Every row comes from one small tree of marks. Brackets hold a mark, then the marks that hang from it, in alphabetical order. Every link used is in the known rows. Which tree was each row made from?
Known rows:
{lilo difamiv dubut {mazeli ganez} zale}: [19.6 -9.2 17.7 -3.8 -2.5  0.0 18.7 -0.5  1.8 -3.2  0.7 -3.7 -3.8 -5.2
  4.7  0.8  3.1 -2.4  4.6 -8.4]
{mazeli {ganez lilo}}: [-16.7   4.8  -8.4 -15.7  -2.4  10.2   6.5   2.8   7.6   3.7  -0.1   8.2
  -3.2   1.6  -6.2  -2.2   4.3   2.7  -1.5  15.8]
{milok {difamiv {lilo dubut}}}: [ -3.5  16.6 -10.2  22.6   5.7  -7.9  14.0   1.2 -11.2  -4.4   2.1   2.9
   1.1   2.2   3.4   0.2  -5.8   0.3   3.2  -3.8]
{ganez {lilo dubut}}: [-10.3   0.0  -4.9 -27.1  -2.0   1.4  12.2   1.9   4.2   4.1   0.9   2.2
   2.8   0.0  -2.9   0.0  -2.5  -2.5  -0.2  12.8]
{difamiv milok}: [-20.0  14.4 -13.5  36.8   3.8   5.1  -1.1   1.9  -0.4   1.0  -1.5   7.2
   0.0   3.4   0.0   3.3  -0.9   1.4  -3.0   3.7]
{lilo {difamiv milok}}: [-12.5  13.9 -14.3  38.2   5.4  -2.3  -3.3  -2.5  -8.4  -4.0   1.2   5.5
  -0.7   2.0   1.7   2.4   0.4   0.4   4.8  -7.1]
{lilo dubut {mazeli ganez}}: [ 6.1 -2.8  0.5 -0.8 -0.6  0.7 22.1  3.2  3.0  1.6  1.2  3.7 -3.6 -2.7
  3.6  1.5  4.9 -0.5  0.6  2.1]
{difamiv lilo milok}: [-19.7  22.4 -19.5  57.8   6.0   3.9  -0.6   1.0   2.0   4.0  -5.2   9.7
  -0.1   7.4  -0.4   5.4  -5.2   3.5  -7.4   6.3]
{lilo mazeli}: [-3.2 -1.9 -4.7 13.0 -0.8  5.1 -8.3  3.5 -4.2  3.0  2.1  0.3  1.7 -0.6
  0.6  0.5 -1.7 -1.5  0.5  1.6]
{zale {lilo dubut ganez mazeli}}: [ 12.5 -14.4   1.2 -42.2  -2.3  -7.0  13.0   3.1   9.3   3.0   1.6  -1.3
  -0.5  -3.2   6.4   3.2   6.6  -2.6  -0.2  -9.1]
{difamiv {lilo dubut zale} milok}: [ -5.7  13.6   3.0  41.8   2.9   4.4  15.9   1.1  10.7   3.8  -7.7   2.5
   0.9   4.7   2.5   7.2  -7.9   0.1 -10.2   4.5]
{ganez dubut {lilo mazeli zale}}: [  2.2 -12.0  18.5 -32.3  -8.1   7.3 -27.8   3.2   7.0   6.6  -2.5  -5.9
   3.5  -0.3 -12.7  -5.8  -5.3   1.5  -4.1  24.3]
{lilo dubut}: [-10.1   4.2  -4.6   1.4   0.6   1.2  15.6   2.3   0.8  -0.7   2.9   1.9
   2.1  -1.7   4.4   1.6  -1.8  -2.7   2.4   0.9]
{dubut lilo}: [-16.3   1.3 -12.1  -4.6   1.6   5.0  -1.3  -1.4  -4.6   1.5   1.8  -1.7
   5.3   2.7   0.4  -0.6  -5.1  -0.6  -6.5   3.6]
{milok {difamiv lilo}}: [-11.0  19.7 -14.4  34.9   5.6  -0.9  -4.7   2.0 -13.0  -4.1   2.0   4.0
   0.8   4.1   0.3  -1.3  -5.1   2.0   2.4  -3.0]
{lilo {ganez dubut} mazeli zale}: [  9.6  -9.6  23.7 -10.9  -6.4  10.6 -21.1   4.0   8.3  -1.5  -2.2  -6.8
  -1.0  -3.3  -3.2  -4.5   3.6   1.6  -3.9   2.3]
{difamiv lilo}: [-17.9  14.6 -14.6  34.3   2.2   6.4  -2.3   2.2   0.3   2.7  -1.9   5.9
   1.8   3.9   0.8   1.7  -5.8   1.5  -3.0   4.4]
{zale {lilo {difamiv milok} dubut ganez}}: [  3.3   1.3  -7.5 -17.3   3.6 -14.4  18.0  -3.0   5.3  -3.3   0.8   3.6
  -3.1  -0.7   7.0   4.8   8.9  -0.4   3.8 -17.3]
{lilo dubut mazeli}: [ 4.7 -4.9 -0.8  0.8 -0.4 -1.6  9.4  2.9 -2.3  2.3  2.4 -1.2  2.1 -2.4
  4.2  2.2 -1.8 -3.5  1.3  0.2]
{milok difamiv}: [-11.0  11.6  -8.6  14.3   3.6   0.8  -4.8   2.5 -15.2  -6.7   6.0   1.2
   0.7   0.1   0.7  -3.3  -1.0  -0.4   6.4  -5.5]
{zale lilo}: [-16.7  -0.6 -11.6 -22.9  -1.2   0.2  -2.9   2.3   5.6   3.8   2.7   2.5
   3.0   0.8   1.3   1.7  -1.8  -0.3   1.7   2.6]

Which tree is each row?
[  8.2  -5.5   6.4   4.8  -0.8   2.0 -13.6  -1.7  -0.1   4.0  -3.9  -2.6
   0.3   2.5  -6.2   1.2  -2.7  -1.4  -2.1   3.1] | {ganez {lilo {difamiv milok} mazeli zale}}
[  4.1  -8.8  -1.0 -27.4  -2.4  -2.0   7.0   2.3   1.5   7.3   0.6  -0.6
   2.6  -0.5  -3.2   0.1  -3.0  -3.3  -1.2  12.1] | {ganez {lilo dubut mazeli}}
[ 11.5  -6.8  19.4  -4.3  -4.7   1.8 -14.7  -0.9   0.5  -4.3   0.4  -3.1
  -3.8  -4.1  -3.9  -5.5   3.2   3.9   5.1   4.8] | {lilo difamiv {mazeli {ganez dubut}} zale}
[  0.3   5.3  14.8  15.1  -0.8   3.3 -15.7  -2.0   4.5  -8.2  -2.8  -1.3
  -3.6  -0.8  -2.2  -2.8   5.8   3.9   0.4  -5.4] | {lilo {difamiv milok} {ganez dubut} zale}
[ 14.3 -11.1  -2.8 -36.2  -0.2 -16.0  19.3  -1.8   1.4   1.1   4.0   1.5
  -3.6  -3.8   5.3   2.2   6.1  -0.6   8.3  -6.4] | {zale {lilo difamiv dubut {mazeli ganez}}}
[  9.8   1.8  -6.1  25.3   4.7 -12.6   9.0  -2.7  -9.1  -1.2   1.0   1.4
  -0.4  -0.5   4.8   4.4   0.1  -2.2   4.5  -8.8] | {lilo {difamiv milok} dubut mazeli}
[  5.1  -9.5  -3.6 -10.9   0.4   4.7  -3.8   0.1  -2.1   1.4   0.3  -4.8
   1.4   0.5   2.2  -1.0   3.5  -1.0  -9.0  -7.3] | {dubut {lilo ganez mazeli}}
[ 13.1 -12.3   9.6  -9.6  -1.2   4.4   1.9  -3.9  -3.2  -0.6  -0.1  -7.0
  -0.6  -0.9   1.3  -1.5   0.3  -0.6  -4.0  -5.7] | {dubut {lilo difamiv {mazeli ganez} zale}}
[ 10.9 -10.6  17.2  -3.3  -3.9   5.8   8.6   3.5   4.3   2.7  -0.7  -6.9
   2.6  -3.3   3.5   2.5  -4.3  -4.9  -2.7  -0.5] | {lilo dubut mazeli zale}
[-11.4   6.0 -17.3   1.9   3.8 -10.3  -3.6  -3.2  -1.6   0.2   1.7   5.0
   0.3   2.5   1.8   4.1   0.4   1.1   5.3  -6.2] | {zale {lilo {difamiv milok}}}
[  4.6 -13.5   8.6  -8.9  -2.4  10.0  -8.5   0.0  -1.3   4.9  -1.5 -10.4
   5.9   0.9  -0.3   0.1  -7.6  -3.0 -10.9   2.9] | {dubut {lilo mazeli zale}}
[ 18.1   5.8  -1.4  16.0   4.4  -8.3  11.4   2.5  -8.3  -4.6   0.3   0.3
  -2.8   0.5   5.4   0.7   3.0  -0.5   0.4 -14.7] | {milok {difamiv {lilo dubut ganez mazeli}}}
[  8.1   3.6  12.9  14.8   1.4   1.9  17.7  -2.0   5.9  -7.3  -2.5  -1.8
  -3.6  -1.7   7.1   3.5   6.0  -2.4  -0.3 -19.1] | {lilo {difamiv milok} dubut ganez zale}
[  9.4  -2.2  17.9  10.6  -4.3   8.3 -20.7   3.3  10.7   1.2  -6.3  -3.6
  -0.9   0.5  -3.7  -3.0  -0.7   3.9  -8.2   5.3] | {difamiv {lilo {ganez dubut} mazeli zale}}
[ -3.9  -6.7   0.6 -27.9  -4.7  -0.7 -26.6   2.3   0.4   6.2   0.1  -0.2
   2.8   0.4 -12.2  -6.1  -2.9   3.1  -0.6  25.3] | {ganez dubut {lilo mazeli}}
[16.2 -4.4 11.8 20.9  1.5 -4.7  7.6 -2.1 -1.7 -0.7 -1.8 -4.3  0.0 -1.0
  4.3  4.2 -2.4 -3.6  0.9 -8.9] | {lilo {difamiv milok} dubut mazeli zale}
[-6.3  3.7  3.0  6.1 -0.5  5.2 -7.8 -2.4  2.9  1.2 -3.3  0.1  0.5  3.0
 -5.8  0.7 -2.9 -0.5 -1.4  4.3] | {ganez {lilo {difamiv milok} zale}}
[ 10.3  -2.6  -9.3  13.1   5.5  -5.2  -4.1  -5.7  -9.0  -1.9  -1.2  -2.0
  -1.3   2.6   3.0   1.2   5.5   0.1  -6.0 -15.7] | {dubut {lilo {difamiv milok} ganez mazeli}}
[ 17.2 -10.2  17.2   3.3  -3.0   7.8  -7.7   0.3   0.0  -5.2   0.3  -7.1
  -2.1  -4.1   4.5  -1.0   5.7  -3.1   2.4 -20.4] | {lilo difamiv ganez mazeli zale}
[ -9.2   3.9  -8.5 -15.2  -1.2   2.8   4.4  -1.7   0.0  -1.5   2.0   6.8
  -4.2   0.1  -4.7  -3.2   5.7   2.0   5.7   4.8] | {mazeli {ganez {lilo difamiv}}}
[ -1.7  -4.3  -7.6 -33.5   0.4 -14.3  13.5  -2.5  -0.7  -1.1   5.7   0.0
   2.4  -2.8   6.2   2.5  -0.7  -2.8  10.0  -8.5] | {zale {lilo difamiv dubut}}
[ -8.1   2.0  -5.8 -17.9   0.9  -5.5  -6.3  -6.4  -6.8  -5.2   3.2   0.5
  -0.9  -0.5  -4.1  -7.5   2.4   6.2   1.7   7.1] | {mazeli {ganez {dubut {lilo difamiv}}}}
[ 10.4  -8.3  12.1  10.0  -2.8   5.0 -11.6  -0.3  -4.7  -1.9   1.4  -7.2
   1.5  -2.6   2.0  -0.3  -2.9  -3.7   4.6  -9.8] | {lilo difamiv mazeli zale}
[-10.0   3.5  -2.1 -27.5  -2.9  -2.4 -10.5  -2.4   0.6  -2.5   1.8   5.9
  -3.7  -1.1 -10.5  -8.3   5.1   6.2   7.2  17.0] | {mazeli {ganez dubut {lilo difamiv}}}
[ -2.2  -8.2  -2.6 -17.7  -0.8  -2.8 -22.2  -1.7  -7.3   3.0   1.5  -5.3
   5.6   0.8  -5.8  -5.2  -5.6   2.9  -5.8  15.2] | {ganez {dubut {lilo mazeli}}}
[ 4.6  2.7 -6.7 21.1  1.8 -3.9 10.2  2.1 -0.5  5.6 -2.1  1.7  2.2  1.5
  3.3  3.9 -6.1 -1.5 -2.9  3.0] | {difamiv {lilo dubut mazeli}}
[ 1.2  0.7  7.4 -6.5  0.1 -1.2 10.8 -3.0  4.5  0.6 -3.2 -1.0  0.8  1.2
 -2.1  2.2 -3.1 -2.7 -0.5  3.1] | {ganez {lilo {difamiv milok} dubut zale}}
[ -4.7   4.0 -11.5  -4.4   3.4  -7.6   0.0  -2.3   3.5  -3.1   0.3   5.0
  -3.3   1.6   4.1   3.7   9.0   1.5   3.0 -16.9] | {zale {lilo {difamiv milok} ganez}}
[ -3.4  -1.7  14.8 -31.6  -6.3   4.8 -11.8  -1.7   7.2  -2.3  -0.7   0.4
  -3.0  -1.7 -11.0  -8.1   2.3   4.6   3.3  16.4] | {mazeli {ganez dubut {lilo difamiv zale}}}
